Known rows, with every step that occurs
zadilon-gubof-vomi-nune-kenum-fugavig: 10 -11 20 -19 -18 -3 10 -12 23 -27 14 -2 22 7 18 -11 -30 11 7
rami-gubof-kenum: -14 -9 -23 2 -9 10 -13 -2 -2 6 -4 -10 8 -6 5 -4 2 2 -5
vomi-nune-kenum: 6 -12 10 -13 -9 -12 10 -2 -4 -7 10 -4 -3 1 16 -1 -19 5 -7
zadilon-gubof-vomi: -9 -12 10 0 -8 9 16 -4 25 -22 4 -2 26 -11 2 -13 0 5 4
zadilon-gubof-vomi-nune-kenum: -4 -26 19 -12 -18 -4 26 -7 19 -28 13 -5 23 -10 18 -14 -17 11 -1
nune-kenum: 1 -3 12 -13 0 -5 9 7 -27 -7 5 7 -2 -1 8 -3 -19 5 -8
rami-gubof-kenum-fugavig-vomi: 3 -10 -17 -12 -15 18 -22 -17 -9 4 -4 4 16 3 5 2 -14 7 17
zadilon-gubof-kenum-fugavig: -4 4 -8 -9 -7 15 -19 0 13 -13 5 6 14 9 -8 -11 -16 -1 -5
rami-gubof-vomi-nune-kenum-fugavig-busig: 22 -17 -11 -11 -17 4 -22 -19 23 -11 -5 -11 19 -17 30 -10 -21 7 28
kenum-fugavig: 15 12 1 -6 1 2 -16 -5 4 -1 -1 4 -1 16 1 1 -13 0 10
kenum-gubof-vomi-nune: 11 -18 3 -4 -20 3 8 -13 24 -7 -7 -7 12 13 10 3 -9 -9 10
nune-vomi: -19 -2 1 -4 3 -7 17 4 3 -3 3 4 5 -4 8 -6 -7 4 15
busig-fugavig-vomi: 5 -13 -12 -11 -3 9 17 -9 -40 -4 -10 26 13 1 -1 1 2 20 17
kenum-gubof: 13 0 7 -4 -7 5 -2 -4 -9 7 -10 0 -3 27 -16 6 -16 -13 2
gubof-kenum-fugavig: 1 9 -16 -9 -5 10 -27 2 -4 -6 2 7 4 8 7 -4 -13 -5 -3
vomi-nune-kenum-gubof: 19 -12 16 -17 -15 -8 7 -6 -15 -2 -2 -2 -5 29 0 5 -34 -7 -4
vomi-nune-kenum-fugavig: 22 1 10 -19 -8 -10 -8 -8 -2 -9 8 1 -4 19 16 0 -31 6 3
vomi-nune: 4 -9 -2 0 -10 -7 0 -9 24 0 2 -8 1 2 9 3 2 0 2
busig-fugavig: 1 1 -19 -2 3 2 9 2 -28 -4 -11 16 5 8 -1 -3 4 15 7
busig-fugavig-rami-gubof: 6 -15 -20 9 2 -3 7 -28 -23 4 -4 3 12 -9 6 0 7 25 15

Rows
2 -21 10 -13 -14 -7 20 -4 3 -21 10 -3 13 -13 34 -7 -13 7 -1 -> gubof-vomi-nune-kenum
10 -25 15 -21 -16 -5 17 -12 -18 -8 8 5 6 -5 18 2 -20 10 5 -> fugavig-vomi-nune-kenum
9 1 -38 -1 -6 20 -51 -8 14 4 -13 -2 11 -13 3 -9 -8 -3 15 -> rami-gubof-kenum-fugavig-busig
7 -35 9 -1 -16 -10 16 -33 7 -13 17 -14 22 -32 40 -5 -11 20 9 -> fugavig-rami-gubof-vomi-nune-kenum
4 -32 -21 12 -12 -5 17 -39 8 -11 -1 -4 29 -25 31 -4 14 29 23 -> busig-fugavig-rami-gubof-vomi-nune
8 -34 -8 -3 -12 -10 26 -32 -23 -17 6 2 26 -23 39 -8 -5 33 15 -> busig-fugavig-rami-gubof-vomi-nune-kenum
22 -25 23 -26 -22 -1 16 -14 -25 -2 -2 6 3 21 1 9 -36 -2 8 -> fugavig-vomi-nune-kenum-gubof
21 -11 2 -14 -16 1 -8 -23 15 -1 3 5 8 12 11 7 -16 7 23 -> kenum-fugavig-vomi-nune
18 -21 -5 5 -15 -4 -10 -44 39 -5 11 -15 24 -15 34 0 -4 14 29 -> kenum-fugavig-rami-gubof-vomi-nune
13 -12 -2 5 -6 3 -12 -35 17 -4 7 -7 23 -16 24 -2 -7 14 25 -> kenum-fugavig-rami-gubof-vomi
-1 -18 -2 2 -14 -2 10 -10 33 -14 4 -8 15 -12 26 -3 7 3 8 -> gubof-vomi-nune
15 -13 12 -9 -5 -1 0 -29 -13 -13 13 -1 21 -16 31 -5 -25 19 16 -> nune-kenum-fugavig-rami-gubof-vomi
23 -11 -3 -15 -11 5 -19 -10 20 -24 0 5 16 -20 33 -13 -22 4 22 -> gubof-vomi-nune-kenum-fugavig-busig
7 -8 -12 4 8 -3 9 -18 -31 -6 0 18 10 -15 9 -3 6 20 7 -> busig-fugavig-rami
8 0 -10 -3 0 7 -27 -17 -6 -9 13 11 10 -15 17 -2 -11 3 -2 -> gubof-kenum-fugavig-rami
13 -15 2 -14 -19 -6 -1 -19 12 -10 3 -13 14 7 32 -5 -25 15 18 -> rami-gubof-vomi-nune-kenum-fugavig
0 -27 2 -8 -19 -6 16 -13 10 -10 5 -18 15 -11 31 -6 -11 14 7 -> rami-gubof-vomi-nune-kenum
29 -2 -4 -17 -5 -1 -29 -8 10 -10 0 4 0 -7 15 -7 -29 0 15 -> vomi-nune-kenum-fugavig-busig
12 -25 -2 -24 -11 -3 25 -11 -48 -13 -1 22 10 0 16 -1 -16 26 12 -> busig-fugavig-vomi-nune-kenum
8 -19 -20 -11 -25 11 -21 -24 13 5 -1 -4 15 5 14 4 -12 8 18 -> rami-gubof-kenum-fugavig-vomi-nune
